In the rows, zero is written as 128.
Known rows, with every way that one mark hangs from another:
[Q923 [Q728 [Q169 Q364 [Q602 Q381]]]]: [ 42 139 108 121 158 183 129 166 169 119 121 167 138 113 134 134  64 166
  94  44 109 184 198 127]
[Q212 [Q155 [Q169 Q364 Q602] Q717]]: [169 140 117 110  77 156 125 117 160 131 106  91 144 159 128 111  92 100
  37  97 115 161  85  94]
[Q155 [Q169 [Q364 Q381] Q728] Q717]: [149  94 127  66 130 139 109 114 136 104 113  82 132 172 188 156 145 127
 132 151 164  94 129 171]
[Q212 [Q155 [Q169 Q364 Q728]]]: [125 169 128  83 126 183 128 149 151 131 117  64 119 175 167  81 147 134
 134 188 130 142  53 127]
[Q364 Q169 Q381]: [162  81 164 125 134 102 119  98 110 123 164 118 133  83  96 155 151 124
 205 218 145 106 160 102]
[Q212 [Q155 [Q169 Q364] Q717]]: [159 149 113  76  77 168 113 123 150 141  95  68 146 154 145 121 132  95
  99 114 132 131 105 116]
[Q364 [Q169 Q728] Q381]: [151  85 169 114 158 103 124 101 104 116 173 112 107 110 136 144 177 133
 199 250 141  92 118 113]
[Q602 Q381]: [107 140 132 138  93 133 141 120 113 143 103 133 135  81 114 123 163 119
 149 122 125 146 197 128]
[Q212 [Q155 [Q169 Q602]]]: [142 159 118 146  73 131 140 137 137 131 117 143 156 124  87 104 116 122
  61 140 141 191  75  76]
[Q169 Q364 Q602 Q728]: [125 134 172 150 153 135 148 149 156 118 164 117  95 191 150  86 118 133
 120 141  86 142  85 117]
[Q602 Q169 [Q381 Q728]]: [125 149 108 127 114 105 127 141 101 167  83 174 121  77 113 133 140 121
 127 122 126 103 161 170]
[Q728 [Q169 [Q364 Q381] Q602]]: [130 103 120 149 165 149 121 119 162  99 138 117 126 142 114 147  51 159
 141 115 126 157 156 118]
[Q344 [Q728 [Q169 Q602]]]: [109 130  95 185 144  89 153 134 108 122 158 153 141 118 108 107 135 125
 112  47 117 132 110 113]
[Q364 [Q381 Q728]]: [155 112 135 150 128  96  91 100  92 133 137 142 109 106 112 169 132 119
 198 119 154  75 107 130]
[Q728 Q169]: [ 97 154 116 148 133 110 147 131 124 142 116 156 146 111  96 129 170 130
 167 108 145 145 167 126]
[Q155 Q169 Q717]: [135 132 125 111  71  82 139 116 116 139  97 152 178 122 118 148 194  95
 104  95 169 121 159 149]
[Q344 Q728]: [132 136 135 155 119  94 141 135  89 147 160 127 135 113 126  94 181 106
 175  83 121  86 102 128]
[Q381 [Q728 Q169]]: [ 95 156 103 165 147  90 120 113 107 149 115 165 127 109 101 151 172 120
 173  69 138  99 120 133]
[Q212 [Q155 [Q169 Q602] Q717]]: [171 139 105 127  50 112 131 111 125 136 106 138 161 128  99 125 127 100
  20  99 143 170  84  89]
[Q212 [Q155 Q717]]: [178 137 130 119  66 122 120 100 106 169 120 108 120 130 124 113 157  90
 116 105 127 132 100  91]
[Q923 Q728]: [ 88 149 166 124 124 117 128 170 123 164 152 193 145 121 117 121 151 130
 171  98 148 135 142 127]
[Q155 [Q169 [Q364 Q381] Q728]]: [125 116 141  81 153 153 115 138 144  98 126  85 133 166 172 134 136 152
 174 193 166 114 119 167]
[Q212 [Q155 Q169]]: [137 167 115 115  74 139 131 135 128 148 103 119 159 117 108 105 165 119
 125 161 159 162  90 105]
[Q602 [Q169 Q364] [Q381 Q728]]: [124 151 113 105 139 151 117 150 131 162  83 130 108 112 133 128 105 126
 140 120  97  91 164 180]

Rows:
[ 89 129  75 157 152 161 141 136 133 102 127  91 130 111 147 111  89 132
  97  31  85 138 164 131] => [Q344 [Q728 [Q169 Q364 [Q602 Q381]]]]
[115 112 148 149 127 117 155 106 119 106 151 137 111  88 133 120 160 128
  87 195  98 148 147  92] => [Q364 [Q169 [Q602 Q381] Q728]]
[110 138 129 163 129 152 112 119 135 124 115 117  99 120 123 131  80 109
  97  62  77 118 130 115] => [Q169 Q364 [Q602 [Q381 Q728]]]
[144 123 134 123  91 122 138 123 159 125 107 131 167 162 122 133 111 102
  54  79 124 137 146 135] => [Q155 [Q169 Q364 Q602] Q717]
[163  91 156 139 147  86  94  85  89 129 156 124 115  80 101 180 152 106
 208 185 139  58 108 108] => [Q364 Q169 [Q381 Q728]]
[ 81 140  99 152 144 170 144 126 161 111 102 117 132 112 119 129  81 147
  90  74  90 179 202 121] => [Q728 [Q169 Q364 [Q602 Q381]]]
[173  75 166 158 126  90 126  95 122 108 177 138 137  92  74 160 104 128
 142 202 125 134 136  81] => [Q364 [Q169 Q602] Q381]
[161 101 114  90 118 123  78  93 117 121 103 100 136 137 158 188 113 102
 144  82 166  54 123 168] => [Q155 [Q169 [Q364 [Q381 Q728]]] Q717]
[ 73 153  76 156 132 120 116 101 101 140  84 150 126  71 118 162 168 123
 143  54 133 116 177 141] => [Q602 [Q381 [Q728 Q169]]]
[131 107  94 185 156  90 103  88 108 106 135 176 123 107  95 177  88 143
 130  76 151 118 106 115] => [Q364 [Q381 [Q728 [Q169 Q602]]]]
[161 137 112 117  74 116 135 115 117 128 120 134 136 159 148 108 154 110
  15 130 148 161  46  98] => [Q212 [Q155 [Q169 Q602 Q728] Q717]]
[160  93 163 147 140 143 120 125 149 110 160 107 115 150 111 134  54 136
 150 143 114 141 134 110] => [Q169 [Q364 Q381] Q602]
[135 114 180 160 144  88 157 119 121 124 181 146 114 135 115 110 165 118
 112 206  99 133  89  84] => [Q364 [Q169 Q602 Q728]]
[118 142 127  91 126 164 142 167 150 161  85 125 125 114 125 106 108 141
 137 157 103 139 211 176] => [Q602 [Q169 Q364] Q381]
[114 142 119 102 121 123 154 156 113 157  96 160 117 109 146 101 168 149
 114 191 127 138 174 178] => [Q602 [Q169 Q728] Q381]
[ 85 144 120 118 128 166 147 147 154  95 104 107 133 145 160 111 119 144
  60 142 116 167 143 148] => [Q155 [Q169 Q364 [Q602 Q381] Q728]]
[ 67 143 126 152 148 109 141 164 140 140 151 227 156 122  98 138 107 157
 103  55 146 177 147 113] => [Q923 [Q728 [Q169 Q602]]]
[126 108  95 117 177 149 110 122 116 109 152  68 123 130 151 130 105 143
 208  85 133  82 134 153] => [Q344 [Q728 [Q169 [Q364 Q381]]]]
[135 127 129 133  96  77 151 119 119 118 121 170 153 157 141 133 179 110
  31 114 150 137 101 135] => [Q155 [Q169 Q602 Q728] Q717]
[106 129 133 160 113 123 150 124 118 115 131 155 108 119 143 110 146 133
  73 136 109 167 138 112] => [Q169 [Q602 Q381] Q728]
[149  95 162 136 166 143 122 131 148  97 171 104  92 179 156 116  77 149
 141 167 115 132  93 120] => [Q169 [Q364 Q381] Q602 Q728]
[ 99 148 104 135 170 139 135 144 125 128 146  82 130 138 146  97 146 126
 185  61 106  94 127 148] => [Q344 [Q728 [Q169 Q364]]]
[156 108 150  78 170 145 125 158 141 134 136 111  98 170 159 118 103 166
 178 225 138 105 128 186] => [Q602 [Q169 [Q364 Q381] Q728]]
[114 144 134  80 148 171 147 170 147 142  96 112 101 145 168  92 131 152
 131 188 101 130 171 190] => [Q602 [Q169 Q364 Q728] Q381]
[ 94 100 126 121 178 160 107 153 165 109 157 165 137 142 129 158  31 175
 140  78 143 159 154 127] => [Q923 [Q728 [Q169 [Q364 Q381] Q602]]]
[174  80 157 174 145  76 100  81 101 110 172 148 114  87  79 175 105 109
 144 165 125  83  88  86] => [Q364 [Q169 Q602] [Q381 Q728]]
[131 145 158  90 163 138 151 180 148 159 128 132 101 185 153  82 142 147
 154 198 103 115 118 181] => [Q602 [Q169 Q364 Q728]]
[126 168 117 101 100 142 133 140 117 140 112 118 132 144 141  93 187 131
 123 192 156 152  55 118] => [Q212 [Q155 [Q169 Q728]]]
[153 108 148 127 153 139  83 110 121 131 140  90  95 137 134 157  98 119
 216 117 127  64 103 138] => [Q169 [Q364 [Q381 Q728]]]
